Known rows, with every step that occurs:
N P T G: [ 0.03 -0.19  0.04  0.24 -0.02  0.06 -0.06  0.07 -0.06 -0.02  0.31 -0.08
  0.09  0.22 -0.22  0.24  0.08 -0.24 -0.20 -0.02 -0.31  0.21]
N P: [-0.11  0.02 -0.07  0.01  0.08  0.12 -0.01 -0.15 -0.16 -0.11 -0.09 -0.23
 -0.04  0.07 -0.11  0.02  0.05 -0.06  0.02 -0.06 -0.18  0.08]
M N: [-0.03  0.29  0.14  0.17 -0.09  0.04  0.14  0.00 -0.02  0.10 -0.10  0.38
  0.13 -0.16 -0.01  0.05 -0.02 -0.03  0.04 -0.10  0.04  0.18]
D N G T: [ 0.34 -0.29  0.16 -0.34  0.21  0.12  0.30  0.02 -0.21  0.29  0.25  0.16
  0.14  0.36  0.23  0.04 -0.05 -0.32  0.20  0.00 -0.18  0.15]
E N: [-0.06  0.01  0.01  0.07 -0.11 -0.03  0.02 -0.16  0.06 -0.15 -0.22  0.31
  0.08 -0.06 -0.09  0.18  0.20 -0.16 -0.04 -0.18  0.09  0.00]
V N D: [-0.24  0.14 -0.30 -0.04  0.31 -0.06  0.19 -0.13 -0.43 -0.05  0.00  0.10
  0.26  0.22  0.04  0.08  0.33 -0.15 -0.10  0.12 -0.36  0.08]
M N P: [-0.12  0.31  0.07  0.17 -0.02  0.17  0.14 -0.16 -0.17 -0.03 -0.19  0.15
  0.08 -0.08 -0.12  0.08  0.02 -0.08  0.07 -0.16 -0.15  0.26]
D N E: [ 0.18  0.06 -0.10 -0.25 -0.04 -0.07  0.14  0.04 -0.06  0.17  0.09  0.35
  0.06  0.08  0.08  0.21 -0.16 -0.19 -0.19  0.06 -0.26  0.34]
D N B: [ 0.26 -0.10 -0.15 -0.23  0.05  0.17  0.18 -0.04 -0.13  0.15  0.20  0.23
  0.16  0.15  0.15  0.16 -0.22 -0.19 -0.11  0.13 -0.29  0.29]
G T Q: [ 0.05 -0.01  0.22 -0.02  0.15 -0.13 -0.01  0.09  0.00  0.08  0.29  0.03
  0.05  0.29  0.15 -0.08  0.25 -0.27  0.20  0.05 -0.05  0.00]
E N P T Q: [-0.11  0.01  0.05  0.25 -0.06  0.12 -0.20 -0.05 -0.03 -0.35  0.12  0.19
  0.08  0.20 -0.20  0.18  0.32 -0.28 -0.12 -0.05 -0.28  0.25]
T G: [-0.02 -0.16  0.05  0.10  0.03 -0.15 -0.06  0.02  0.19  0.13  0.16  0.07
  0.10 -0.01 -0.06  0.13  0.22 -0.21 -0.07 -0.07 -0.08  0.07]
Q N: [ 0.14  0.15 -0.11  0.22  0.04 -0.17  0.23  0.00  0.03  0.14 -0.06  0.24
 -0.07  0.14  0.03 -0.02  0.02  0.03 -0.19 -0.07  0.10  0.18]
B N: [ 0.13  0.10  0.06  0.00  0.00 -0.04 -0.05  0.05  0.05  0.01 -0.16  0.15
  0.19  0.10  0.03  0.20  0.10 -0.15  0.28 -0.01  0.09  0.20]
V N: [-0.07  0.14 -0.27 -0.01  0.15 -0.02  0.15  0.09 -0.14 -0.16  0.06  0.21
  0.11 -0.01 -0.02 -0.03  0.16 -0.13 -0.13  0.10 -0.10  0.08]
P T: [ 0.14 -0.07  0.05  0.13 -0.12  0.09  0.00  0.19 -0.09 -0.05  0.24  0.08
  0.03  0.16 -0.05  0.09 -0.19  0.04 -0.15  0.11 -0.04  0.05]
P N Q: [-0.11 -0.08  0.08 -0.10  0.13  0.13  0.17  0.07 -0.18 -0.30  0.24  0.28
  0.04  0.24  0.01 -0.11  0.12  0.05 -0.11  0.10 -0.38  0.25]
D N Q: [ 0.14 -0.09  0.25 -0.17  0.12 -0.01  0.17  0.02  0.02  0.04  0.16  0.37
  0.06  0.15  0.04  0.09 -0.08 -0.04 -0.17  0.11 -0.37  0.30]
G T Q N: [ 0.18  0.13  0.11  0.19  0.20 -0.30  0.21  0.07  0.03  0.23  0.23  0.28
 -0.02  0.43  0.18 -0.10  0.26 -0.24  0.00 -0.03  0.06  0.18]
P N G T: [ 0.07 -0.26 -0.02 -0.26  0.21  0.27  0.31  0.08 -0.41 -0.03  0.32  0.08
  0.13  0.46  0.20 -0.15  0.16 -0.22  0.26 -0.01 -0.19  0.11]
Q N B: [ 0.06  0.10 -0.32  0.12  0.10 -0.02  0.28 -0.13 -0.19  0.07  0.06  0.15
  0.06  0.34  0.00  0.06 -0.04 -0.02 -0.33 -0.05 -0.09  0.29]
G N: [ 0.18 -0.02  0.12 -0.13  0.04  0.15  0.20  0.12  0.18  0.10  0.11  0.17
  0.10  0.11  0.03 -0.13 -0.03 -0.12  0.16  0.03  0.06  0.13]
T G N: [ 0.16 -0.17  0.18 -0.03  0.07  0.00  0.15  0.16  0.36  0.25  0.27  0.23
  0.21  0.11 -0.03  0.00  0.20 -0.34  0.08 -0.03 -0.02  0.20]

Rows:
[-0.02 -0.03 -0.18  0.05  0.19 -0.01  0.19 -0.07 -0.11  0.11  0.02  0.09
  0.01  0.28  0.00 -0.11  0.12  0.01 -0.17 -0.15 -0.07  0.28]  Q N G
[ 0.21 -0.05  0.12  0.01  0.00  0.36  0.21  0.17 -0.06 -0.05  0.27  0.01
  0.10  0.36 -0.12 -0.01 -0.16 -0.14  0.04  0.09 -0.17  0.26]  G N P T
[-0.10  0.07 -0.27 -0.19 -0.03  0.08  0.16  0.10 -0.25 -0.15  0.16  0.27
  0.03  0.17  0.06  0.02  0.04 -0.09 -0.14  0.03 -0.27  0.30]  P N E
[-0.03 -0.21  0.36 -0.07  0.20 -0.04  0.19  0.08  0.28  0.06  0.37  0.27
  0.23  0.30 -0.17  0.00  0.28 -0.26 -0.11 -0.01 -0.29  0.33]  T G N Q
[ 0.02 -0.09  0.21 -0.18  0.30  0.00 -0.11  0.06 -0.10  0.05  0.21  0.02
  0.32  0.53  0.13  0.03  0.45 -0.44  0.50 -0.05 -0.13  0.30]  B N G T Q
[-0.24  0.00 -0.02  0.04  0.05 -0.08  0.07 -0.39 -0.22 -0.04 -0.28  0.19
  0.24  0.17 -0.04  0.28  0.38 -0.19  0.00 -0.15 -0.17  0.00]  E N D
[-0.03 -0.07 -0.02 -0.16  0.15  0.12 -0.09 -0.02 -0.09 -0.03 -0.09 -0.01
  0.26  0.26 -0.02  0.12  0.21 -0.18  0.31 -0.09 -0.08  0.31]  B N G
[-0.21 -0.18 -0.07 -0.09  0.03  0.13 -0.02 -0.23 -0.09 -0.20 -0.14  0.14
  0.13  0.09 -0.14  0.09  0.31 -0.18 -0.02 -0.24 -0.08  0.10]  E N G
[ 0.29 -0.04  0.11  0.04  0.05  0.17 -0.11  0.19  0.00  0.02  0.41  0.22
  0.04  0.21  0.07  0.08 -0.05 -0.25 -0.05  0.22 -0.47  0.44]  D N P T Q
[ 0.00 -0.09 -0.32 -0.16  0.06  0.31  0.18  0.02 -0.33 -0.18  0.28  0.15
  0.15  0.25  0.13 -0.02 -0.01 -0.08 -0.05  0.11 -0.31  0.24]  P N B
[-0.15  0.09 -0.48 -0.12  0.20  0.13  0.21 -0.03 -0.37 -0.23  0.18  0.11
  0.23  0.19 -0.05  0.06  0.12 -0.19 -0.25  0.13 -0.30  0.18]  V N B
[ 0.12 -0.14  0.15 -0.20  0.20  0.06  0.12 -0.01 -0.24  0.10  0.02 -0.02
  0.31  0.51  0.07  0.15  0.21 -0.34  0.46 -0.12  0.01  0.18]  B N G T
[ 0.02  0.12  0.08  0.16  0.37 -0.34  0.26 -0.15 -0.27  0.34  0.16  0.17
  0.13  0.66  0.23 -0.01  0.43 -0.26  0.03 -0.01 -0.20  0.18]  G T Q N D
[-0.11  0.02 -0.12  0.08  0.28 -0.08 -0.06  0.00  0.04  0.06  0.20  0.12
  0.01  0.32  0.05 -0.23  0.37 -0.09 -0.12 -0.07 -0.20  0.41]  T Q N G
[-0.03  0.20 -0.11 -0.13 -0.04 -0.12 -0.03  0.00 -0.09 -0.03 -0.14  0.17
  0.21  0.23 -0.06  0.33  0.11 -0.20  0.06 -0.07 -0.07  0.36]  B N E
[ 0.12 -0.13  0.06 -0.02 -0.10  0.01  0.18  0.29  0.12  0.15  0.53  0.34
  0.25  0.41 -0.16  0.23  0.02 -0.35 -0.27  0.04 -0.21  0.42]  P T G N E
[-0.04  0.10  0.02 -0.04  0.16 -0.07 -0.02 -0.17 -0.23  0.12 -0.21  0.05
  0.35  0.32  0.07  0.31  0.27 -0.18  0.31  0.01 -0.17  0.22]  B N D
[-0.07 -0.20 -0.18 -0.21  0.15  0.31  0.09  0.07 -0.24 -0.15  0.23  0.08
  0.10  0.19  0.12 -0.20  0.15 -0.06  0.11  0.02 -0.28  0.23]  P N G
[ 0.10 -0.28  0.39  0.06  0.07  0.04  0.20  0.28  0.19  0.01  0.61  0.35
  0.26  0.46 -0.21  0.10  0.10 -0.22 -0.24  0.10 -0.34  0.38]  P T G N Q
[ 0.24 -0.02  0.01 -0.12  0.07  0.14  0.12 -0.07 -0.05  0.12 -0.02  0.10
  0.00  0.02  0.06  0.10 -0.11 -0.19  0.04  0.04 -0.29  0.26]  D N P
[ 0.00 -0.01  0.09 -0.17  0.21  0.11  0.25 -0.11 -0.10  0.21  0.05  0.05
  0.26  0.35  0.08 -0.02  0.15 -0.15  0.20  0.07 -0.21  0.15]  G N D
[-0.26 -0.05  0.18  0.04  0.02 -0.07  0.06 -0.22 -0.03 -0.33 -0.13  0.33
  0.09  0.13 -0.24  0.18  0.30 -0.09 -0.23 -0.17 -0.18  0.11]  E N Q
[ 0.04 -0.04 -0.02  0.15 -0.05  0.21  0.01  0.04 -0.25 -0.14  0.15 -0.14
 -0.02  0.23 -0.16  0.11 -0.14 -0.02 -0.12  0.04 -0.22  0.13]  N P T
